(in the rows, 128 means zero)
Known rows, with every step that occurs:
X/E: [149 162  97 116 152  90 154 121 129 139 173 126 145 104 145 154 175 104
 162 154 143  66  87 120 113 115 147 137 161 122  70 140  88  80 149 146
 139 132 108 172 149]
A/Y/E/L/M/X: [125 125 116 140 129 114 158 113 107 111 143 105  99  94 141 202  99 116
 163 156 170  49  93  99 112 121 142 125 158 114 129 123 111  80 100 105
 147 135 156 164 110]
M/L/X: [141 145 102 111 116  82 177  96 135 110 173 133 118 101 141 154 152  89
 177 138 161  62  93 103 139 115 111 124 157  99 106 118 117 101 170 131
 147 138 103 172 146]
E/C/L/X: [154 111  88 113 142  91 169  93 116 106 188 128 104  89 111 168 134 122
 193 144 154  57 111 114 111 119 119 114 157 132  98  98  90 122 146 121
 152 115 103 170 151]
A/X/M: [144 156 116 115 145  84 171  91 141  96 166 141 120 110 132 190 141 101
 171 140 144  79  94 131 118 143 135 139 161 106  90 133 103 108 126 137
  88 122 107 153 135]
C/A/Y: [144 168 137 150 159 102 156  92 130 119 181 114 130  93 184 175 155 117
 154 111 162  74  98  95  93 126 105 158 163 120  70 146  85  86 132 103
 109 132 170 182 159]
E/L: [151 150 108 110 148  79 160 123 128 105 182 150 128 120 142 157 145 113
 176 130 159  72  93  99 124 135 142 138 144 140  90 132 113  93 150 146
 132 132  99 169 155]
A/X/M/L/C/E: [155  98 100 131 115 126 157  77 125 111 163 156  75  86 136 192 136 107
 172 132 125  84 106 126 106  97 124 129 180 111 119  89 103 150 111 109
 122 124 110 154 113]
X/L/M: [146 147 122  95 125  95 176 129 150  89 175 148 139 114 132 180 157 107
 173 150 153  64  68 119 138 129 130 125 141 127 109 124 101  91 146 141
 108 116  95 167 127]
C/E: [158 144 103 125 153  92 144 117 141 129 173 135 122 106 163 161 168 106
 159 151 134  86 102 101 106 117 138 155 147 130  73 131  87  88 126 149
 139 121 130 171 152]
P/U/Y: [163 146  96 102 166  92 146 117 140 122 170 139 160 128 134 148 166 106
 179 115 170  83 107  95 127 119 119 166 157 123  73 159 111  57 140 121
 126 101 102 180 160]
C/E/L/M/Y/A: [167  93 124 107 146 104 167 122 115  95 179 136 105 103 145 195 143 124
 178 184 142  57 110 102 119 112 127 135 142 155 132 118  98 108 120 114
 139 105 127 161 130]
U/Y/M/L/X/E: [147 104  71 139 127  99 155 101 139 128 173 119 120  83 120 184 148  72
 152 152 139  52  85 118 139  73 124 142 167 108 116 128 120 102 175  68
 144 142 107 170 123]
E/L/C/A: [152 109 110 140 146 100 155 103 105 104 183 153 108  94 129 179 136 118
 179  91 135  70 107 114 102 111 122 113 148 146  74 113  90 140 141 109
 139 114 112 193 153]
M/Y/E: [146 168 130 107 146  72 177 105 125 140 167 109 147 119 173 153 169 109
 172 157 185  58 108  99 127 117 107 147 164 114 115 155 118  63 124 140
 138 113 140 181 130]
Y/U/P: [131 166 125 107 156  69 144  93 132 104 174 128 137 137 164 131 176 100
 160 139 157  93 110  86 107 138 128 156 136 115  28 148 113  66 161 157
  98 103 120 173 202]
X/L/C: [144 146 105 107 123 112 165 120 118 100 174 152 126 117 132 162 156 107
 176 117 164  74  72 115 134 117 130 117 156 126 100 116 107 101 156 131
 134 120  85 176 145]
M/C: [160 188 106 149 132  74 163 111 138 124 151 141 117 113 151 160 164  91
 151 137 157  81  91 116 109 126 117 123 147 103  57 136 104  79 129 129
 141 125  98 158 142]
Y/E/L: [141 153 107 115 146  80 161 123 114 122 163 126 135 118 138 158 133 117
 169 140 166  60  99 102 127 121 140 141 151 137 102 143 118  91 125 151
 155 125 112 180 130]
E/L/C/A/X/M: [152 100 112 142 145 111 160  79 102  82 178 157  86  82 110 216 107 124
 178  89 116  68 103 141  97 118 131 109 165 142  96 102  90 162 125  97
 104 113 102 169 131]
X/E/L/C: [150 112  82 121 138 112 153 123  95 128 174 152 116  95 116 171 145 114
 174 128 138  62  86 127 108 102 164 108 164 141  91 115 101 114 150 124
 160 125  87 170 145]
E/L/C: [147 119  97 118 132  90 159 120 114 104 173 167 109 115 125 169 142 110
 183 112 157  74  93 110 114 117 143 117 148 134  89 120 120 112 144 131
 146 116  93 175 154]
C/E/L/M/X: [152  90 100 132 140 111 138 125 122 102 158 138  78  89 127 202 113 109
 176 169 117  65 102 109 104 115 156 120 131 136 100  94  83 113 113 128
 148 129 125 159 129]
L/C/E: [153 121  91 138 137 100 146 116 122 131 165 153 100 103 145 173 167 104
 160 137 134  87 102 110  99 100 133 133 152 122  71 123  96 105 119 137
 150 106 121 183 154]
E/C/A/Y/U/P: [140 120 149 141 174 101 135  67 113 113 193  95 129  98 175 153 150 129
 164 109 157  90 126  77  74 125  92 151 153 126  27 137  85  95 133  86
  90 102 174 191 206]
L/C/A/X/M: [149 123 121 148 143 106 161  74 119  94 170 148  98  85 119 210 130 110
 172 107 116  76 107 143  94 118 111 114 169 117  74 112  80 147 119 102
  96 102 114 178 134]
P/U/Y/M/X/E: [150 107  76 144 184 107 124 118 129 136 143  99 116 113 123 182 142  86
 159 162 141  72 105 108 117  84 144 142 151 106  81 143 103  68 133  74
 138 130 104 167 130]
X/L/C/A/Y: [142 133 126 140 130 143 159  95 101 104 187 136 118  86 162 184 146 126
 160  88 162  69  85 110 107 111 106 131 176 130  92 118  90 111 142  85
 118 131 139 180 149]
E/C/A/Y/U: [144 127 142 131 170  93 132  81 122 122 185 105 136  85 169 161 149 126
 160 117 151  78 124  94  72 125  90 148 161 124  51 143  81 111 134  87
 103 113 169 191 188]
E/C/A: [160 125 129 134 168  78 158  99 133 124 188 116 129  93 141 168 153 114
 185 120 141  78 111 101  93 117  90 122 144 128  54 128  70 123 121 103
 129 110 133 204 154]
L/X/M/Y: [147 149 128 106 131  70 195  89 132  91 192 129 128  93 147 180 141  90
 194 134 150  50  99 124 129 141 109 128 168 101 121 108 116  79 162 126
 114 120 122 153 148]
A/X: [145 147 111 115 153  84 155 102 134 116 156 130 122 116 142 175 167 108
 164 145 153  81  95 119 116 131 136 139 155 117  73 154  96 104 135 156
  97 114 111 170 144]
A/Y/E: [129 175 119 136 140  93 172 105 125 140 156 107 140 117 178 161 152 115
 148 144 189  69  91  93 115 121 118 163 176 105  97 165 117  58 110 131
 135 133 161 180 140]
U/Y/A: [158 175  93 115 136  99 154 119 136 103 160 141 153 130 133 161 158  92
 163 148 177  73  97 106 140 112  93 162 150 124  67 169  97  70 145 101
 128 101 117 182 141]
L/M/Y: [157 139 142 101 140  66 182 116 151 104 182 135 136 112 157 184 174 103
 177 158 170  64  97 107 115 130 111 129 145 112 114 129 106  76 143 129
 112 101 132 165 138]
C/E/L/M: [162  95 104 113 144  95 159 133 135 105 181 154 106  96 137 192 140 117
 167 157 118  70  96 107 102 116 155 141 133 155 105 111  96 117 119 143
 137 117 118 166 137]
P/U: [151 150 115 104 170  76 159 116 137 119 166 133 141 140 146 142 170 114
 185 131 161  88 104  94 116 132 134 140 150 118  73 150 116  70 136 146
 128 111  91 175 165]
C/A/Y/M/X/L: [124 134 133 171 154 124 145  89 124  95 161  90  83  92 170 206 118 102
 140 132 155  68  85  91 113 115 114 139 145 121 108 116  98 105 130  55
 104 161 153 168 127]
M/C/A/Y/E: [152 188 129 189 137 109 162  87 108 145 146  96 118  81 178 181 142 114
 126 121 162  63 104 105  89 106  87 143 178 104  69 146  88  79  95  91
 149 133 163 180 125]
M/X/L/C/A/Y: [135 129 118 160 126 155 139  88  88 102 160 114  87  83 155 192 119 112
 160  99 162  65  85 107 105 108 107 118 169 114  91 102  80 109 136  73
 128 141 148 173 138]

Rows:
[157 112 132 135 162  89 164  69 130 103 185 120 110  77 120 205 124 119
 188 117 126  74 111 132  90 128  96 121 159 122  72 114  70 154 108  94
  94 105 121 182 135]
E/C/A/X/M
[145 111 119 156 143 124 156  94  95 108 187 142 101  85 158 188 130 127
 166  79 156  69 102 102  89 111 118 130 166 143  89 121 103 120 133  78
 130 130 150 183 160]
E/L/C/A/Y
[138 133  96 131 141 101 149 121 128 125 147 110 111  93 119 191 147  92
 167 181 128  58  87 130 105 111 149 104 149  99  81 114  69  83 135 125
 140 125 117 163 123]
L/M/X/E
[156 138  69 117 143 111 154 102 105 122 181 123 116  80 119 166 150 120
 167 158 134  44  97 135 120 108 158 125 178 135 101 109  80 100 171 138
 160 136  97 157 142]
C/L/X/E
[154 113 123 149 171 121 149  94 107 154 193  89 135  64 163 180 152 127
 161 127 142  62 103 111  79 103 106 133 181 126  65 129  58 112 121  78
 135 135 161 186 151]
X/E/C/A/Y
[150 114 131 137 161  95 173  67 118 121 169  97 116  77 121 201 114 121
 174 133 130  66 119 131  99 114  96 119 169 115  87 124  73 148  81  98
 116 103 131 194 114]
Y/E/C/A/X/M
[161 124  98 120 157  98 140 122 121 117 185 147 113  99 151 163 142 120
 165 144 132  77 102  98 111 120 155 154 144 158  93 121  97 108 129 150
 146 133 119 166 150]
C/E/L
[143 159 146  98 159  69 148  85 123 108 187 117 138 131 183 133 181 106
 174 143 176  86 120  81 110 136 113 156 143 120  63 145 115  52 167 145
  89 100 141 161 202]
M/Y/U/P
[163 122 110 138 160  96 146  93 122 143 178 104 158  84 129 171 140 114
 170 115 158  61 119 104 108  90  72 148 160 133  65 152  76 108 104  77
 149  93 153 213 129]
U/Y/E/C/A
[140 117 110 119 136  89 155 123 128  89 157 138  99 106 117 195 116 102
 185 153 153  60  89 111 114 133 150 111 127 121  99 107  96  99 132 122
 135 125 109 159 128]
E/L/M/X
[159 111  97 181 148  80 149 120 132 114 154 143  66  93 147 194 136  91
 132 154 117  80  95 102  95 103 147 130 128 143  86 113 122 119 111 100
 154 145 106 151 128]
Y/M/C/E/L
[161 101  72 112 159 132 140 104 101 134 160 109 139  89  93 183 150 113
 171 165 147  60 105 134 120  89 109 133 170 128  66 166  64 120 125  76
 127  92 108 179 124]
U/Y/A/X/E/C
[164 136 114 137 123  79 170 125 132  99 156 158 104  99 120 193 137 102
 157 143 143  65  84 120 105 127 136 108 136 128  87 115 112 104 126 119
 145 120  90 152 122]
E/L/M/C
[152 138  83 174 131  72 171  91 133  99 146 131  67  97 122 194 137  90
 138 155 141  62  96 119 107 109 129 109 144 116  94 102 117 111 140  97
 149 134  91 146 126]
Y/M/C/L/X
[176 186 104 144 125  91 175  90 137  95 174 162  96  97 144 175 132 109
 158 138 148  67  92 127 106 134 121 127 164 113 100  88 105  97 122 114
 139 133  85 125 117]
X/M/C/L
[148 142 139 106 138  64 188 112 138 128 166 111 147 110 157 179 165 106
 170 170 169  54 103 109 120 115 104 134 154 109 124 142 109  73 111 133
 133  96 140 181 115]
L/M/Y/E
[164 151  92 169 137  68 151 114 158 119 150 140 112 111 136 190 158  70
 129 138 159  81  88 108 112 103 101 145 138 105  68 151 123  77 128  73
 127 120 111 159 125]
U/Y/M/C
[154 134 131 136 116  99 173  74 137 105 189 155 103  92 143 182 132 102
 184 100 136  72 101 114 110 106  84 114 167 104 106  83 105 142 138  78
 134 124 107 177 126]
X/M/L/C/A
[151  90 100 139 160 104 160  96 102 137 190  91 126  57 106 178 144 113
 184 130 109  49 106 135  95  96 111 102 165 129  55 111  49 134 152 101
 152 118 121 198 154]
L/X/E/C/A
[171 126  95 139 132  97 166 129 118 119 161 146 113  76 114 194 141 109
 152 157 120  53  78 138  99 108 157 102 153 133  86 110  93 106 132 118
 157 128  83 146 117]
X/E/L/M/C
[155 138 120 196 162  77 153  83 137 110 136 109  74  92 139 216 150  93
 127 139 122  84 103 127  84 109 111 117 138 116  55 140  89 140 110  83
 102 122 116 172 123]
Y/M/C/A/X
[160 120  99 115 135  88 183  83 127  85 201 143 105  83 104 181 113 118
 196 138 144  53 105 126 118 131 116 111 162 123 114  77  99 125 141 110
 138 117  96 159 138]
E/C/L/X/M
[151 121 117 105 141  77 175 125 140  92 178 156 124 113 123 186 139 109
 179 145 150  65  90 110 118 133 147 123 133 139 101 121 113 105 140 135
 125 113 104 168 136]
E/L/M
[151 148 126 104 153  92 173  98 110 102 159 116 121 124 153 178 165 113
 174 171 176  70 108 113 126 123 105 139 161 117 101 162  95  98 132 121
  99 100 121 164 137]
M/Y/A/X
[123 146 108 158 153  65 151 112 151 108 136 111  86 127 143 185 142  75
 158 169 155  86  93  96 114 121 131 119 122  95  81 129 112  85 128 100
 122 136 121 171 132]
Y/M/X
[139 161 109 119 122  70 188  97 139  87 175 144 129 103 119 179 131  86
 183 133 138  61  90 128 130 143 123 124 158 102  92 114 111  88 154 134
 124 125 106 160 152]
L/X/M
[174 132  95 153 140  99 146 116 112 125 166 147  92  88 148 172 144 109
 146 139 127  73  99 108  96 111 143 136 145 148  73 113  99 109 115 137
 163 137 103 148 138]
M/C/E/L
[145 104  99 128 137  96 158 104 120 122 149 100  89  92 110 192 113 126
 185 182 161  54 114 113 105 104 114 103 146 112 117  92  83 115  87 103
 167 105 123 175  94]
Y/E/C/L/M/X
[153 151 110 112 127  84 189  71 110 102 188 113 118  85 143 177 123 119
 181 152 166  33 115 123 131 122 114 136 187 117 160  96 116  87 139 125
 145 121 127 146 115]
C/L/X/M/Y/E
[136 144 114 129 134  81 157 119 148 101 145 128 106 112 129 189 140  88
 174 168 153  70  94 113 110 130 130 111 131  99  80 118  88  83 122 129
 125 114 124 167 129]
L/M/X
[151 155  91 115 126  89 179  87 131  79 189 151 108  93 126 179 120 109
 181 140 138  54 100 128 124 138 133 126 169 123 119  87 110 101 156 130
 133 131  98 147 137]
C/L/X/M
[130 106 109 169 142 112 144 100 115  91 152 117  67 100 126 203 122  89
 159 125 139  72  92 113 115  93 116  96 133 119  93  96  91 136 133  69
 127 131 113 184 123]
Y/M/X/L/C/A
[141 143  83 122 142  95 164 115 111 129 168 116 139  89 119 168 161  96
 167 154 127  51  87 132 120 111 150 121 168 113  74 131  86  85 171 146
 150 134 100 170 158]
L/X/E
[156 107  99 108 147  97 164 141 123 115 178 137 128  90 115 187 141 115
 172 162 124  53  82 128 110 114 168 118 150 145 101 122  95 105 144 138
 141 122  99 162 129]
X/E/L/M
[158 130  93 119 148  90 152 108 130 143 169 116 163 105 125 161 148 101
 177 134 176  65 106 105 122  97  85 154 163 118  80 157 103  86 107  95
 149  97 133 199 128]
U/Y/E/C
[161 110  77 127 158 119 132 102 103 140 172 105  95  80 123 167 129 124
 184 170 146  55 108 119  97 101 140 110 163 120  93  92  60 115 127 105
 169 134 105 155 125]
M/X/E/C/L
[171 102  91 114 141 105 159 107 136 124 181 131 138  87 106 186 133 131
 176 155 174  51 111 111 116  92  97 141 161 135 118 123  96 106 102  88
 152  82 129 182 100]
U/Y/E/C/L/M
[169 103 124 158 146 102 157  95 112  92 155 137  86  69 113 222 125 119
 154 123 113  65  99 140  85 115 129 103 147 143  74 116  74 149 112 106
 113 108 105 161 117]
E/L/M/C/A/X
[142 125 113 118 101 113 185  79 118  85 144 152  82 116 117 188 124 102
 188 145 156  77  98 128 133 110 101 108 171  94 117 110 120 143 122  85
 120 111  84 162 112]
Y/A/X/M/L/C
[140 115  96 134 137 112 173  80  98 128 175  95 107  79 136 180 118 137
 168 143 176  45 112 106 108 109 112 134 186 123 125 116 104 102 116 102
 168 123 154 176 136]
A/Y/E/C/L/X
[150  88 105 140 155 113 145  90  92 100 171 146  91  87 118 199 132 129
 171  98 130  73 107 134  95 105 136 111 157 150  78 123  85 161 135 116
 114 108 109 187 147]
E/L/C/A/X
